Each row comes from the steps of one walk. Every step used is in the known rows, and no mark comes twice. Write the walk behind each row, first mark first.
(in the rows, 128 means zero)
Known rows
nozub/nipi/tupeli/mezuf/lakam/lozu: [144  95 154 140 150  94 131 141  74 134 151  91 168 149 163 125 181 132
 147 100 173 103  99  90 144 144 109 135 149 115 109 144 162 128 147 113
  99 101  91 129  79 150 137 151 130 137 109  70 108 165 126 167 107 131
 205  75 170]
sudu/mezuf/lakam/lozu/firi: [140 109 152 145 181  78 108 124 101 126 144  94 136 155 180  98 190 147
 141 145 156 130  96 107 132 109 113 156 150 116 125 120 167 143 140  96
 120  80 102  82  68 155 122 133 117 159 108  76 112 147 154 144 119 124
 193 137 169]
mezuf/sudu/luno/tupeli/nipi: [137  83 144 133 161  99 105 113 120  66 156 130 148 172 163  98 145 103
 108  91 176 114 120 108 144 138  74 130 153 100 163 121 148 140 140 152
 165 117 135  85 114 133 185 169  97 125 171  59 159 164 160 142 113  66
 162  85 188]
nipi/tupeli/mezuf: [141  98 145 146 112 121 111 129  70  60  97 152 183 149 128 116 180 164
 135  94 180 113 122 113 149 160 105 134 155  85 121 156 158 130 130 129
 126 115 116 120  85 117 145 168 133 164 132  55 106 176 153 150 118 103
 218  94 184]
nipi/tupeli/mezuf/sudu/luno: [142 113 168 148  94 112 116 131 122  54 147 151 179 176 168  96 174 147
 155  95 192 107 133 112 137 131 110 144 157  86 127 132 152 141 152 121
 151 127 111 105  94 126 165 194 132 169 151  32 126 186 167 155 107  85
 204 118 193]
luno/sudu/mezuf/lakam/releb: [165 112 148  80 156  98 114 112 132 127 131 136 135 145 112 109 195  94
 162  97 177 112  70 119 174 124 124 147 184 104 133  97 136 105 124 108
 162  87 116 113  85 119 134 101 107 125  99  91 125 160 145 165 164 108
 201 110 106]
lakam/mezuf/tupeli/luno: [158 110 186 135 161 110 155 115  94  54 109 170 139 141 171 110 162 130
 138 129 166  72 139 109 156 139 113 112 120  74 132 128 142 156 144 119
 168 108 107 127  70 117 132 194 133 147 115  51 111 202 108 147 111 116
 181 119 198]
luno/tupeli: [132  72 137 130 141 101 124 109 102  74 152 159 125 117 140 101 141 114
 140 117 185 123 118 119 131 122 108 131 166  96 168 117 144 159 110 137
 149  96 134  92 126 105 150 153 107 123 151  94 117 157 125 150 132 100
 178  94 155]
tupeli/mezuf/lakam/lozu: [142 116 146 134 171  86 154 129  75 122 145 103 161 131 170 108 188 121
 166 113 164 108  92  89 135 131 106 129 150 126 100 133 162 114 144  96
 111  97  88 127  94 157 126 143 131 141 114  69 115 149 118 153 106 138
 206  98 155]
releb/tupeli: [137 105 153 171 149 138 123 137  65  72 111 161 150 141 113 141 137 125
 162 111 183 122 131 148 116 120 118 138 172 107 165 113 154 181 101 124
 152 103 131 115 127 113 153 145 128 140 150  85 113 149 127 153 108 125
 179 123 146]
pulu/nipi/tupeli/mezuf/lakam/luno: [138 124 138 168 135  86 147 136 100  86 126 133 148 158 127 117 180 129
 129 125 144 138  82  68 157 139 128 126 150 122 114 130 133 126 172 115
 136 130 109 120 101 115 156 178 116 141 114  67  71 120 142 144 122 103
 235  96 166]
tupeli/mezuf/lakam: [133 113 135 135 164 118 140 144  87  78 119 130 148 147 140 116 186 128
 150 104 176 127  78  97 148 155 116 120 154  97 105 125 171 100 149 102
 157 101  83 122 103 134 142 152 141 145 120  81 113 150 153 167 131 135
 199 110 113]
pulu/nipi: [135  96 135 138 194 112 127 122  90  90 109 157 140 149 137  96 181 106
 106 131 144 135 134  94 138 126 129 120 163 136 118 126 161 158 150 139
 157 111 149 115  89 125 122 146 153 125 119  74 116 141 133 175 112 120
 194  97 163]
lozu/firi: [128 116 130 145 170 103  88 128 124  92 129 132 131 152 175  95 164 158
 114 146 162 139 117 124 127 115 120 160 148 100 139 123 167 153 148 122
 157 102 124  80  83 121 128 139 118 155 129  72 117 152 154 156 125 111
 177 147 178]
sudu/luno/tupeli/mezuf/lakam/releb: [141 117 137 102 107  84 113 112 138  84 170 146 143 137 114 103 179 121
 159  95 187 114  81 115 156 143 125 142 158 103 123  98 145 105 136 123
 153 111  88 104 111 115 144 130 101 126 141  74 142 154 164 178 155 107
 214  95 124]
sudu/luno: [138 117 160 136 115 104 128 101 133  91 165 154 141 168 171  94 160 139
 124 109 172 136 123 110 136 127 125 146 158 102 126 109 155 161 122 129
 187 117 118 113 126 102 164 183 127 135 155  44 130 157 151 143 114 108
 182 150 171]
pulu/nipi/tupeli/mezuf/lakam: [135  92 138 139 143 115 120 138  72  70 108 141 162 157 122 114 181 128
 130 102 165 129  91  91 158 157 117 110 157  99 107 132 160 121 161 114
 125 111 101 114  84 136 137 163 149 145 106  83  95 147 165 177 118 124
 219  86 145]
luno/tupeli/mezuf/lakam: [133  93 131 130 146  99 133 134  86  66 134 135 137 130 129 110 169 122
 154 109 188 125  76  99 147 151 107 110 157  89 127 128 163 107 137 112
 144  98  83 102 116 129 148 156 125 137 138  92 113 144 149 167 139 121
 193  92 117]
nipi/tupeli: [143  78 155 137 117 130 103 126  95  91 131 152 172 153 141 107 155 141
 117  91 167 110 126 126 154 121 116 151 171  99 146 123 129 169 123 133
 127 111 145 107  97 107 147 168 124 146 114  77  88 174 149 143 110 106
 195 112 188]
sudu/luno/tupeli/mezuf: [133 104 137 143  98  86 127 102 100  41 143 163 144 144 134 104 165 145
 150 119 196 128 108 104 130 159 102 122 155  82 130 145 170 129 121 131
 154 108  95 102 118 108 163 175 111 146 177  48 141 157 146 150 126  91
 208  92 168]
nipi/tupeli/luno/sudu/mezuf: [192  88 177 114 119 111 110  80  98  83  99 163 148 172 127 112 184 122
 133 124 177 100  97 100 168 144  91 126 188  71 152 133 149 151  92 115
 154  81 129 123  78 111 164 170 105 152 101  58  99 180 125 129 131  97
 187 118 172]
releb/tupeli/luno/sudu/mezuf/lakam: [175  99 167 131 148 118 128 105  84  81 110 150 127 166 115 130 174  94
 165 124 185 118  66 106 159 143 103 111 187  81 153 104 155 142 105  93
 167  80 100 120 109 132 165 157 116 142 102  88  96 147 140 151 136 127
 180 126 111]
nozub/nipi/tupeli/mezuf: [144  90 149 149 116 120 104 152  77  76  99 129 174 166 124 138 178 165
 124  97 190 114 125 108 144 175 110 134 152  81 124 169 175 128 130 148
 134 122 119 136  71 113 154 164 132 161 132  57 119 184 149 168 125 105
 196  77 180]
pulu/nipi/tupeli: [139  71 147 141 137 121 101 120  81  83 116 162 172 158 129 102 165 127
 100 106 151 124 133 108 159 122 128 130 169 114 128 126 137 177 139 142
 118 114 160 108  81 117 134 164 137 134 108  75  88 155 151 166 102 105
 210  90 198]
mezuf/tupeli/luno: [158 114 169 124 150 128 144 110 107  64 126 170 149 148 158 107 163 133
 121 122 165  81 126 115 142 144 105 121 123  75 124 120 137 163 138 117
 175 118 123 126  92 105 123 202 136 147 117  51 120 184 108 161 123 126
 177 138 172]
releb/tupeli/luno: [162 110 169 179 118 132 122 106  84  48 122 169 154 143 120 129 143 135
 136 125 175  97 129 136 127 149 103 128 152 103 159 108 160 177  96 118
 158 105 110 133 125 106 152 188 121 139 129  49 112 171 114 158 101 139
 169 137 170]
luno/tupeli/mezuf/sudu: [143  92 147 141 158 110 130 159  91  50 120 150 161 121 151  97 173 123
 185 108 199  92 125 122 121 131  92 128 161  93 147 151 158 109 161 117
 137 112 117  99  87 141 144 158 131 165 154  67 130 187 134 172 127  85
 193  69 156]
nozub/nipi: [145  94 151 138 174 125 118 159 110 126 126 113 128 156 152 133 165 136
 107 111 183 123 128 116 129 151 126 147 152  98 140 136 176 144 128 152
 181 115 136 137  83 112 146 148 133 127 127  74 136 175 126 176 136 122
 147  97 140]
nozub/nipi/tupeli/luno/sudu: [180 100 156 130 112 118  89  77 125  93 130 152 148 180 165 103 137 106
 113 119 187  99  95  95 160 150  93 127 179  70 165 127 145 153 125 139
 158 110 134 144  94 112 164 177  97 112 101  62  90 175  96 167 123  97
 160 105 181]
firi/lozu: [133  94 178 136 168 135 152 115 111 101 153 183 137 159 193 108 178 105
 123 110 143 112 127 117 142 138 151 165 171 118 143 132 147 142 120 151
 145 118 128 108 127 114 137 175 138 144 121  57 133 169 122 158 119 149
 183 103 165]
mezuf/sudu: [145 102 155 138 183 133 132 168 110  89 128 142 160 138 172  94 173 115
 166 101 183  94 136 133 125 109 114 142 165 111 141 124 142 131 160 111
 158 108 139 109  91 140 134 155 147 157 121  74 123 189 131 166 118 101
 175 111 147]

Write each row's walk
[145  95 158 147 140 128 118 167  85  57 104 143 192 147 152 105 179 146
 169  89 188  87 131 124 138 132 104 138 162  92 132 156 150 121 164 115
 122 116 124 109  69 142 139 167 145 181 128  60 111 197 145 164 115  88
 204  85 177] -> nipi/tupeli/mezuf/sudu
[141 128 163 146 120 103 134 136 126  60 143 153 167 168 175  92 178 140
 159 104 193 114 133 111 127 133 113 136 153  95 115 131 163 127 155 118
 173 124 108 110 101 127 161 183 137 165 156  25 143 179 154 158 114  90
 196 122 172] -> tupeli/mezuf/sudu/luno
[175  98 159 106 165 109 128 100  96 108  92 150 128 162 132 113 188 108
 156 124 177 123  94 104 154 128 100 127 197  80 146 136 153 138 101 111
 174  80 142 118  82 119 156 134 120 147 117  76 115 162 127 127 145  92
 184 116 137] -> luno/sudu/mezuf
[136 120 142 175 139 123 131 141  45  44  84 153 166 135 102 144 162 143
 175 107 191 119 124 132 121 158 105 125 157  94 133 147 178 140 111 119
 146 110 103 126 104 118 154 152 134 163 160  59 125 157 133 158 114 121
 200 101 151] -> releb/tupeli/mezuf
[195  83 179 121 120 112 109  93  99  95  98 150 139 183 124 125 184 125
 125 121 183 107  98  97 164 160  95 126 184  65 161 141 163 150  90 128
 164  85 134 135  68 111 168 169 106 150  97  59 106 186 126 143 136  97
 172 102 170] -> nozub/nipi/tupeli/luno/sudu/mezuf
[155  97 169 121 183  90 156 127  75 142 148 100 145 141 155 108 203 115
 163 112 158 112  97  96 143 121 111 135 163 127 114 118 151 136 119  94
 125  73 104 117  86 152 134 140 134 140 100  79 114 155 128 136 117 137
 201 111 148] -> sudu/mezuf/lakam/lozu
[175 130 150 136 125 113  99  71 124  79 130 167 143 154 132 109 131  80
 159 119 191 102  72 114 156 132  97 125 183  88 165  90 137 142 119 112
 156 103 109 134 120 125 156 143  86 103 114  79 101 150  98 178 126 115
 172 119 136] -> mezuf/lakam/releb/tupeli/luno/sudu
[142  90 148 145 133  78 148 120 108  89 160 138 107 133 119 111 160 108
 157 127 170 137  74  93 147 121 113 132 168 105 168 111 127 145 116 116
 153  97 118  82 123 106 172 166  88 133 139  95  92 131 134 122 143  96
 201  99 135] -> sudu/mezuf/lakam/luno/tupeli
[135  84 157 137 111  93 121 111 132  65 186 163 137 139 166  83 146 112
 157 112 201 120 125 118 126 110 106 137 167  90 170 106 141 162 128 132
 161 107 126  76 129 118 166 178 101 130 170  70 131 165 146 156 123  82
 180 102 171] -> mezuf/sudu/luno/tupeli
[173 117 164 125 157  93 142  99 106 111 105 146 123 167 131 114 184 111
 155 132 165 129  82  91 154 125 105 136 188  93 154 137 139 134 113 110
 175  85 140 117  89 112 174 148  98 148 117  66  97 147 115 110 147  81
 194 118 145] -> lakam/luno/sudu/mezuf
[152  90 161 116 174 119 140 143  88 105 119 130 127 155 122 120 202 123
 146 108 163 126  80 108 153 142 124 125 171 102 125 114 158 128 118  99
 166  82 108 107  91 129 145 150 140 149 102  90 115 155 167 143 145 131
 188 125 106] -> sudu/mezuf/lakam
[144  81 141 140 177  84 131 121 100  88 134 116 125 167 121 121 163 101
 109 103 154 130  79  86 160 147  76 126 153 110 163 125 140 129 130 140
 161 105 131  92 111 122 190 159  82 125 147  79 128 137 153 115 133  78
 182  85 158] -> sudu/mezuf/lakam/luno/tupeli/nipi
[132  85 146 133 102  86 121  89 125  71 186 168 127 143 153  91 141 123
 136 115 189 135 117 113 133 122 112 133 163  89 160 108 145 168 106 140
 164 103 117  81 138  97 168 179  97 120 172  69 133 153 146 150 127  92
 180 111 171] -> sudu/luno/tupeli
[143 117 145 151 136 122 106 132  91  84 122 158 151 129  89 141 146 118
 171  96 184 108 126 164 130 112 128 157 175 116 162  97 139 165  98 135
 146 103 133 119 119 108 143 109 109 132 146  83 129 159 132 172 125 118
 194 113 140] -> lakam/releb/tupeli
[138  93 138 148 129 116 113 127  59  55  86 156 182 153 116 114 184 148
 123 108 165 121 130  96 153 157 109 123 156 100 108 159 164 134 142 135
 115 119 127 120  70 123 136 168 141 157 128  55 103 163 151 167 108 101
 230  77 196] -> pulu/nipi/tupeli/mezuf
[147  70 161 142 118 133  93 143  99 111 132 127 160 173 140 132 152 148
  98  94 182 115 131 122 150 146 122 154 163  88 153 139 152 170 124 157
 142 122 150 124  85 105 156 162 126 137 112  78 104 185 143 164 123 106
 173  89 183] -> nozub/nipi/tupeli
[154 147 130 143 148  91 134  99 128 101 131 136 129 164 167  97 151  91
 163 132 173 138  47  71 155 129 107 123 174  94 136 124 132 109 165 101
 165 118 113 126 114 122 175 156  95 118 122  79  77 116 100 141 139  89
 200 108 130] -> tupeli/mezuf/lakam/luno/sudu
[149  91 172  91 191 129 159 146  80  90  97 164 135 154 131 126 192 129
 150 105 169 106 125 122 149 122 118 129 150  63 127 136 137 160 124 123
 173  97 150 108  66 117 124 161 147 166 127  81 132 184 141 136 150 101
 197 122 140] -> sudu/mezuf/tupeli
[175 104 154 130 105 121  93  65 123  81 127 168 157 167 167  87 138 108
 126 121 179  96  89 102 163 134  89 124 178  75 160 118 132 154 125 119
 145 106 130 130 105 116 158 180  97 119 103  64  85 167 100 151 110  97
 176 115 186] -> nipi/tupeli/luno/sudu
[169  92 171 149  89 126 104 100 104  65 133 164 171 158 145 101 164 150
 105 110 161  91 127 117 159 152 101 137 147  96 144 116 139 170 114 126
 144 111 122 125 104 102 144 209 118 145 102  47  96 186 126 151 102 125
 185 126 207] -> nipi/tupeli/luno
[133 114 140 162 155 122 131 149  60  65 108 140 151 144 110 135 165 123
 173 105 190 125  88 119 136 151 113 114 159  93 125 124 171 124 133 103
 146 105  84 118 112 136 151 150 138 147 137  84 108 143 153 167 123 138
 196 110 113] -> releb/tupeli/mezuf/lakam
[192  83 175 118 134 106 110  76  90  84  87 172 147 177 117 107 190 110
 126 135 162 111 102  89 166 146  93 115 186  85 147 135 153 155 104 120
 150  86 142 121  72 119 154 168 114 148  94  55  96 168 128 142 123  98
 195 106 179] -> pulu/nipi/tupeli/luno/sudu/mezuf
[138  98 143 133 158  78 146 121  76 114 158 111 153 123 161 101 174 115
 171 115 175 107  91  90 133 132  98 124 153 123 118 131 152 121 138 101
 103  90  86 115 102 154 133 149 120 130 131  78 117 145 116 154 114 128
 209  80 158] -> luno/tupeli/mezuf/lakam/lozu
[159  97 150  89 224 121 129 119  86  97  84 136 143 190 140 121 168 102
 115  94 163 101 106  98 166 141  71 119 149  68 141 145 145 137 140 139
 180 113 162 115  67 139 158 152 121 138 133  78 151 172 137 129 137  73
 177  96 158] -> luno/sudu/mezuf/tupeli/nipi
[139 116 185 152 146  95 146 127 126  72 150 146 152 159 204  92 163 122
 166 109 187 106 146 114 140 106 129 143 157 101 140 119 154 153 157 113
 175 109 104 101  88 133 163 169 131 154 138  40 124 196 152 144 101  91
 181 120 200] -> lakam/mezuf/sudu/luno
[137 114 135 160 120  80 144 122  92  55 125 147 140 123 124 114 167 143
 158 127 179 129 102  92 130 153 101 125 150  98 143 150 153 118 132 127
 142 114 108 108 111 102 158 168  98 148 166  61 113 142 123 136 134  87
 215  81 166] -> lakam/luno/tupeli/mezuf
[157  98 168  84 187 122 143 116  94 100  97 171 129 164 139 117 175 108
 162 117 178 101 103 109 157 115 106 117 164  51 139 138 130 153 132 118
 175  99 156 110  66 127 138 156 133 151 123  88 120 176 124 137 153  84
 195 116 135] -> luno/sudu/mezuf/tupeli
[155 110 155 106 212 108 140 116  97 104  91 127 138 191 141 127 166 100
 116 103 155 110  93  85 166 138  74 122 145  77 141 142 128 138 151 138
 176 121 161 114  71 126 171 160 102 140 133  69 140 157 132 110 139  61
 188 102 164] -> lakam/luno/sudu/mezuf/tupeli/nipi
[127 110 128 153 164  67 101 117  96 102 158 106 139 134 184  91 166 147
 149 149 174 131  91  97 124 117 100 146 141 107 136 130 173 133 156 106
 104  88  85  73  81 154 123 132 102 150 134  77 112 138 146 158 116 118
 199 110 177] -> luno/tupeli/mezuf/lakam/lozu/firi
[130  97 137 151 135  80 143 120 121  91 178 140 109 130 137 102 144 105
 148 127 168 138  77  92 141 114 118 130 162 109 170 106 121 147 136 122
 149 108 116  86 140 100 167 170  86 115 144  97  85 123 127 136 135 103
 193  99 141] -> mezuf/lakam/luno/tupeli
[155 139 134 136 157  96 132  94 143 120 143 137 121 161 171  93 142  81
 152 131 169 136  48  73 154 111 113 126 181 101 149 108 117 124 164 105
 170 116 125 121 120 119 173 154  90 110 111  89  71 114  97 135 139  92
 185 122 127] -> mezuf/lakam/luno/sudu
[134  81 172 148 125  81 133 112 121  56 173 161 129 136 179  91 140 109
 170 117 200 109 133 115 137 106 116 132 164  90 172 119 144 164 132 132
 155  97 110  77 112 124 172 169 103 134 166  66 126 180 144 148 115  77
 180  89 192] -> lakam/mezuf/sudu/luno/tupeli
[148 109 151 145 173 128 133 172  92  62 102 140 176 134 157 101 191 135
 179 102 188  91 133 122 122 136 104 133 163 103 121 153 162 105 169 108
 149 114 118 116  74 144 132 155 151 174 131  61 132 194 133 171 120  97
 192  93 153] -> tupeli/mezuf/sudu
[141 109 163 152 109 102 122 125 114  52 138 160 181 179 163  93 180 134
 142 103 183 115 139 102 135 132 117 131 159  95 119 137 157 146 166 128
 147 132 120 103  85 135 158 190 139 164 147  32 125 171 166 170 105  82
 217 101 200] -> pulu/nipi/tupeli/mezuf/sudu/luno
